Each row was made from one small tree. Brackets hold a mark, then the marks that hang from it, in alphabetical order. Every link used is in the known rows. Write each row's tree.
Known rows
(W (B (D U) S T)): [ 29.1  26.7 -33.1 -15.1   2.3 -17.9  -1.7  36.0  -2.4   9.8  12.6 -35.4
  -9.2   1.6  16.3 -21.8  -5.2 -17.8  10.0 -18.3   0.7  11.9   4.2  24.4
  -2.9]
(S (B (D (U R)) T)): [ -0.8   6.6  23.3   4.5  -2.0 -13.7  -0.8  -1.8   0.9  12.3  17.7  -2.3
   1.5 -21.1  18.6 -12.3 -12.8 -19.7  26.2  -6.9  11.6   4.3  -4.7  18.0
   9.8]
(B S (T (U D P R))): [ 10.6  10.2  28.0 -15.0  -3.1   5.7  11.5  18.7  -5.9  14.3  -5.9  28.6
   6.2   8.4 -11.0  20.4  -9.2  -4.4 -12.3 -17.5 -43.8  16.7  10.3  11.4
  12.4]
(U (D (B S)) P R): [ -1.4   4.7  23.4 -11.1   2.1  12.1  15.9  22.6  -6.6   0.5 -19.3  32.3
  -9.9   5.4 -28.3  36.9   9.0   0.4 -19.1  -6.0  -8.8  18.0  21.7 -15.6
   4.2]
(B S): [ -3.8   5.0 -27.0 -13.7   5.1   0.9  -1.5  23.0  -0.8  -8.1   1.5  -7.3
   1.5   5.6 -20.8 -24.5 -21.2  19.1  16.1 -22.9  -3.0  -0.9  -1.6  -6.7
 -10.4]
(P (B D S (T U))): [ -0.4   5.8 -15.0  -1.7   3.2  -3.6   6.9  41.1  -4.6  14.1  -3.3  -7.6
   9.0   3.8  -8.3 -22.3 -10.9 -15.1  -1.9  12.3 -16.1  10.5   9.3  13.8
   0.6]
(U D P R): [  5.8  -5.2  30.1  -7.3  -0.1  12.2  15.6 -18.0  -9.3  -4.1   8.5  33.3
  -4.1   8.5 -28.7  34.7  -8.3 -12.5 -42.3 -26.6 -20.0  20.6   2.6 -11.1
   8.4]
(R (U (P (B T)))): [  2.3 -17.1   1.5   2.2   7.4   3.0   6.9 -18.3  -7.1   0.8   0.2  -3.6
  -3.5   4.0 -12.2  21.5  -0.7  -6.8 -44.6  14.5   4.3   2.9 -16.6  13.3
  -1.4]
(D (B S T) (U P R)): [ -9.7  11.4  44.2 -13.0   0.7  -8.5  -5.8  20.9   1.8   5.4 -20.3   8.2
  -0.1   5.1  19.0  16.5  19.8   6.9  11.1  19.0   1.7   9.9  14.9   1.6
  11.1]
(D B): [-13.0  -9.5 -15.7  -3.4   6.9   3.9  -0.5 -17.9   0.4 -13.3 -17.2 -13.3
   8.1   2.8 -20.5 -22.6   6.4   7.3  30.2  -5.2   7.9  -3.9 -12.4 -19.9
  -5.8]
(T (B D)): [ -7.0  -6.5 -17.4 -10.3   4.4  -2.4   5.6  -2.0  -9.9   0.3  16.8  -7.0
  -0.2   7.9 -24.8 -18.7 -21.1  -6.1  52.4 -24.5   5.5  10.0 -14.3  -4.0
   6.6]
(Y (D U) X): [ -7.9   1.5   2.8   3.1  -9.8  -7.4 -22.2 -32.8  10.2 -11.7  24.7 -16.4
  -5.9   2.7  54.5 -31.7 -10.8  21.0   9.6 -12.0   2.2 -23.3  -6.8   2.6
  -8.9]
(X (Y (D (B T) (U R)))): [ 12.9  -3.0  25.9  23.6  -7.2   1.2 -19.3 -17.6  15.2  -3.1   7.7  -5.7
   6.9  -7.0  14.0   5.8  10.7   8.3  29.3  12.7  15.1 -32.6  -8.4   5.2
   4.3]
(Y (D B (U P R)) X): [-15.3   0.3  77.7  -3.2  -8.1  -8.4 -19.7 -29.8   8.9  -9.7   2.9   2.5
 -10.7   3.0  50.0  12.0  12.3  17.1  -0.1   6.9   2.9 -16.8   3.1  -9.2
   3.5]
(D (B (T U))): [ -7.8  -6.8  -1.2  -3.9   3.8   0.7  -0.7 -25.0   1.7   0.0 -25.0 -12.7
  20.9   3.8  -6.3 -25.7  10.7  -0.5  42.9   0.7 -15.9  -5.1 -17.6  -3.9
   4.8]
(X (Y (D (B S T) U))): [ 14.4  10.0 -35.5  20.1  -6.8   1.1 -18.7  15.3  16.2   1.3   0.5 -13.9
   3.8 -11.7  14.1 -10.5   9.3  19.1  32.6  15.2  17.8 -33.1   2.3  10.4
  -7.3]
(D (B S T) U): [ -8.8  13.9 -36.5  -3.1   1.5  -6.6  -8.4  22.7   5.5   2.7 -20.9 -16.6
   5.9   1.6  23.7 -30.9  17.8  13.5  42.3  20.1  13.5  -0.2   8.2   6.6
  -2.9]
(R (U (P (B S)))): [  0.4 -17.6  -6.9  -6.8   9.5   4.2   6.9   9.9  -6.3  -3.9  -0.1  -0.7
  -8.9   3.6 -12.5  21.8  -4.0  11.0 -38.2  13.5  10.7   3.3  -3.6  -5.7
  -4.2]
(X (Y (D (B S) U))): [ 12.5  -1.1 -36.7  16.9  -5.2   3.6 -18.3   9.7  15.8  -6.9   5.2 -14.1
   5.0 -11.2  14.5  -9.6   8.7  26.5  34.7  12.0  23.4 -32.2   3.7 -11.7
  -7.7]
(P (B D)): [ -5.4  -9.2 -20.9   5.7   6.5   0.5   8.3   6.2  -6.5  -4.5  10.2 -10.4
   2.6   2.5 -22.8 -18.9 -11.8 -18.8 -20.1   4.1   8.4   9.9  -0.9  -6.1
  -5.7]
(X Y): [ 22.6  -9.8 -23.8  14.6   6.3  10.2  -1.3 -25.0   1.3 -13.8   8.6  -8.4
  19.6  -8.3 -19.0 -11.7 -19.8   4.3  14.1 -22.5   7.5  -1.5 -18.1 -12.7
  -7.4]
(P B): [ -1.9 -18.9 -15.6   2.9  11.0  10.7   2.5 -14.6   0.9 -13.0   4.6 -13.0
  12.3   4.6 -19.8 -24.4 -11.4   4.9 -14.1   2.9   8.7  -5.0  -4.4 -12.4
  -8.1]
(S (B D)): [ -2.0  -1.3 -20.6  -0.5   2.6  -5.7   6.5  -4.1  -2.4   2.5  15.4  -8.6
   0.9 -24.4 -16.6 -22.3 -24.5 -12.2  19.5 -25.3  11.4   1.3 -11.5  -2.5
  -4.3]
(B (D U)): [ -8.5   0.3 -33.9  -1.0  -2.0 -16.3  -0.4  -6.3  -5.4  -2.5  22.7 -13.1
  -0.1   3.8  15.7 -24.4  -4.1 -17.7  11.6  -8.7   8.1  18.7  -6.4  -7.8
   2.1]

Write each row's tree
[ -3.6  16.9  56.5 -20.2  -5.0 -16.1   7.7  36.6 -10.0  18.6   0.6  17.5
   0.8   7.7 -12.3  20.7 -15.2 -22.3  -6.1 -15.4 -41.4  25.2   2.4  14.6
  15.7] | (B D S (T (U P R)))
[-16.0   3.7  17.2   3.6  -5.6  -0.4 -15.4 -21.5   8.6 -12.9  -4.8 -15.4
  -8.3   1.3  15.5 -23.6  -2.9  20.3  18.7  -9.5   1.0 -29.8  -8.9  -1.1
 -15.0] | (Y (D B) X)
[ 18.7  -9.4 -29.6  20.4  -5.9   2.7 -18.8 -26.9  13.6  -9.7  31.2 -13.6
   9.5  -9.1  14.3 -11.5  -7.0  15.5  14.0  -6.5  14.5 -30.1 -13.5  -7.4
  -4.4] | (X (Y (D U)))
[  7.3 -15.0 -39.7  -0.6   0.8   6.2  17.8 -26.0 -11.8  -1.7   8.6  13.7
 -13.9   3.7 -14.8  28.4   0.5  -7.0 -37.7 -11.8  -3.1  15.1 -13.1  -3.1
  -0.4] | (R (U D P))
[ -2.5  -9.5  49.7   2.4   2.8  -3.7   7.3  -0.1  -6.1   7.8   5.1   0.5
  13.9   7.5  -9.1  -5.3  -8.4 -28.1  -6.2   9.3 -17.8  10.2  -3.6   8.3
  13.7] | (P (B D (T (U R))))
[ -1.6  -5.1  32.0  -5.5   2.5  12.9  16.2 -13.7  -7.5  -3.0 -13.7  29.4
  -3.4   5.5 -28.3  36.5  12.6 -10.3 -23.9  -7.7  -9.8  18.7   8.1 -18.7
   7.5] | (U (D B) P R)
[  1.0  -8.6  37.7 -17.1   2.1  10.7  13.8   0.3  -5.0   4.2 -17.4  29.2
  10.4   6.9 -11.1  28.1  10.6   2.7   4.1  -5.2 -28.8  15.9  13.1 -29.1
  16.9] | (T (U (D (B S)) P R))
[-12.4  23.7  -2.6   3.4 -10.5  -9.2 -22.6  14.9  13.0   1.6  -8.7 -17.1
 -11.7  -0.2  55.4 -31.1   7.8  25.3  30.4  11.7   6.0 -26.2  10.1  22.4
 -11.9] | (Y (D (B S T) U) X)
[  2.1   5.8 -25.3   1.0   8.1   8.1   1.0  34.1   1.5   2.0  -7.9  -9.8
   6.0   3.3 -19.5 -25.2 -14.4   8.1 -11.6   8.5   1.3  -4.6   9.3  18.3
 -11.3] | (P (B S T))
[-10.9   5.6  29.9   2.3  -8.7  -2.8 -15.6 -27.4   9.5  -1.1 -11.4 -13.9
   3.5   2.5  27.9 -27.0   1.2  13.5  31.2  -4.3 -20.7 -30.8 -14.3  13.5
  -5.2] | (Y (D (B (T U))) X)
[ 12.4   1.0 -25.3  14.3  -2.7   9.0 -12.1  15.6  12.3  -6.7  -2.4  -9.3
   1.3 -10.7 -20.7  -4.4  -2.9  24.7  26.4  -2.6  12.9 -35.9  -3.5  -8.1
 -13.5] | (X (Y (D (B S))))
[  4.0   4.8 -44.1   0.5   0.3   5.5  17.5  17.9  -9.7  10.6 -22.0  13.6
 -18.8   1.3 -14.7  29.1  16.5  -3.0 -19.0   9.7   0.3  12.7   1.7  14.3
  -4.5] | (R (U (D (B S T)) P))
[-11.3  -9.1 -15.4  -7.8   3.3  -4.5  -4.1 -28.7   1.4  -7.7 -10.1  -7.5
   9.9  -0.3  18.3  -3.0  24.7   4.7   7.1  13.5  12.8   9.3  -0.8 -26.4
   3.9] | (D B (U P))
[ 12.7  -2.8 -44.6   5.4   4.2  11.7  18.9  21.0  -9.7  10.1  -4.9  13.9
 -15.5   2.3 -13.7  27.4   1.9  -5.9 -54.9  15.9   1.2  12.7   8.7  20.5
  -4.7] | (R (U D (P (B S T))))
[ 19.9 -19.0  36.6  18.6  -1.9   7.7 -14.2 -23.8  12.4  -8.5  28.1   4.4
   8.4  -7.4   9.7  27.4  -0.7   9.0 -29.8  13.9  14.2 -23.9   1.2 -12.6
   5.8] | (X (Y (D (U (P B) R))))
[ -2.9  29.4 -32.0  -9.5  -6.7 -21.0   2.5  44.9  -6.9  16.0   7.5   0.4
  -9.1   1.4  11.8  -0.6  -4.2 -19.4 -14.7  -1.4  -8.1  27.6  12.2  25.6
   0.1] | (B (D (U P)) S T)
[ 11.8  -9.4 -18.9  20.3  -2.1   9.7 -11.1 -17.2  12.1 -10.4   2.7 -11.4
   6.7 -10.9 -21.8  -4.1  -0.4  14.3  21.2  -4.3  13.3 -36.0 -15.4 -10.9
 -10.7] | (X (Y (D B)))
[ 15.8   1.8 -13.4  13.7  -5.0   6.0 -12.8   9.3  13.6   3.8  -7.0  -8.7
  13.9 -10.5  -9.7  -7.2   0.9  18.1  38.9   2.8  -7.8 -36.7  -7.8   3.9
  -3.7] | (X (Y (D (B S (T U)))))
[-16.5  -1.6  65.0   2.8  -7.6  -7.3 -22.3 -27.7  11.5 -12.0   4.6  -8.3
  -7.8   5.2  55.0 -12.5   9.2  21.2  28.9   6.4   9.9 -26.2  -0.6  -8.1
   2.1] | (Y (D B (U R)) X)
[  0.4 -14.8 -38.7   2.1   3.4   7.6  17.8 -21.6 -10.5  -0.9 -11.5  11.3
 -14.3   2.0 -15.2  28.9  19.3  -5.2 -21.6   4.9   6.8  13.1  -8.4 -10.8
  -0.2] | (R (U (D B) P))
[  8.6  -3.6  23.9  -6.0   6.4  19.7  17.4  25.6  -6.5  -0.1   0.4  33.7
  -5.3   6.3 -27.7  34.0  -7.0  -1.9 -58.5   1.9  -7.9  17.8  29.1  -9.9
   3.1] | (U D (P (B S)) R)
[ -3.0  -3.8  34.1  -5.8   0.1 -12.4   2.1 -11.1  -1.5   5.7  22.6   6.6
   1.1 -22.6  13.6  10.2 -10.5 -15.1   2.6 -10.5  12.6  12.4  -0.2  -9.8
  12.2] | (S (B (D (U P R))))
[ -2.4   4.0 -19.8  10.7   4.0  -1.8   8.4  14.2  -6.2   4.4   4.1 -10.3
   2.0   2.6 -22.7 -19.1 -11.4 -27.8 -23.1   7.5   0.3  10.0  -2.0  20.8
  -5.3] | (P (B D T))
[ -9.2  -0.9  40.2 -10.3  -2.9 -17.9   1.4  -8.7  -9.2  -0.8  22.7   9.3
  -4.0   6.1  10.5  18.4  -2.5 -24.1 -17.2  -8.1  -2.5  29.0  -1.2 -11.7
  14.9] | (B (D (U P R)))
[ -7.2  -4.4   9.1  -9.7   2.2  -0.5   1.6 -26.7  -0.8   2.4 -24.9  -4.1
  20.7   2.0 -12.0  -3.5  13.6  -5.5  16.4   0.3 -23.3   3.3 -15.0  -5.2
   6.7] | (D (B (T (U P))))
[  3.3  21.2 -52.5  -2.9  -0.4  10.4  16.8  28.3  -5.8   9.5 -28.4  18.2
  -6.9  -0.2 -27.9  13.7  11.5  -6.0 -22.7  -1.6 -13.0  18.3  18.3  10.9
  -7.6] | (U (D (B S T)) P)
[ -0.2 -17.1 -51.2   8.0   4.9   9.5  14.9 -17.7  -7.3  -4.2 -10.0  -1.0
 -12.3   4.0  -9.8   3.0  15.6  -0.1  11.8   5.0  15.7   2.8 -12.5  -8.9
  -3.3] | (R (U (D B)))
[ -1.9 -10.8  45.8 -11.8   6.8   0.8  -4.5   7.6   1.3  -5.0   9.0   8.8
   5.1   6.6  18.6  15.1   1.9  10.7 -26.9  17.6   8.1  11.0  18.5 -18.3
   9.9] | (D (U (P (B S)) R))
[-13.1  15.2  16.4   8.1  -8.7  -2.6 -15.0 -15.3   9.1  -4.5 -10.8 -13.9
  -8.4   0.6  15.8 -24.6  -1.8  12.1  15.4  -6.8  -6.1 -30.2 -10.4  23.1
 -14.7] | (Y (D (B T)) X)
[-14.1   4.0  16.7  -1.6  -8.4  -6.4 -19.2 -31.5  10.1  -9.0   1.7  -8.8
  -7.8  -1.0  50.1  -6.5  13.8  18.6  -1.4   6.8   4.9 -17.2   2.0  -6.6
  -5.6] | (Y (D B (U P)) X)
[  2.0  -7.2 -51.1  12.1   1.7   8.1  14.9 -12.4  -7.5   3.2 -15.2  -0.9
 -12.3   3.7  -9.8   1.7  16.3  -7.3   9.8   7.8   9.1   3.1 -13.9  13.3
  -3.0] | (R (U (D (B T))))
[ -4.9 -12.4  51.7 -12.5   1.2  -6.2  -6.1 -32.6  -0.7  -9.4  17.5   8.5
   6.9   8.4  18.6  15.8   0.1   1.6 -13.2  -7.3  -2.4  12.8  -4.4 -19.9
  14.5] | (D (U P R))
[  1.4  16.4  24.4  -7.5  -0.6  10.8  15.7  30.1  -6.5   8.8 -24.9  33.1
 -10.0   5.5 -27.8  35.1   9.7  -7.8 -21.5  -2.3 -16.6  18.2  20.9   8.7
   4.9] | (U (D (B S T)) P R)
[  1.8  11.2 -21.5   1.1  -3.1 -14.6   2.9  -5.8  -1.0  15.1  14.2  -3.5
   2.2 -26.6  14.4  -6.6  -9.3 -23.2  -0.9  -6.9   7.2  12.0  -4.2  19.0
   3.3] | (S (B (D (U P)) T))
[ -4.7   1.4 -39.4   0.3   4.5  -5.7   1.4  40.9  -2.2   2.2  10.2 -11.8
  -0.7   1.8  12.3 -24.2  -3.3  -4.1  -6.7  21.4  18.9  13.7  20.5  -6.6
  -3.7] | (P (B (D U) S))
[ -2.9  10.9  61.9  -8.0   2.3  -3.7   9.2  45.2  -9.0  10.0  -0.4  18.7
  -7.8   5.5 -28.3  32.7 -13.0 -21.3 -50.5   6.7 -12.5  21.6  17.0  16.2
   5.3] | (U (P (B D S T)) R)
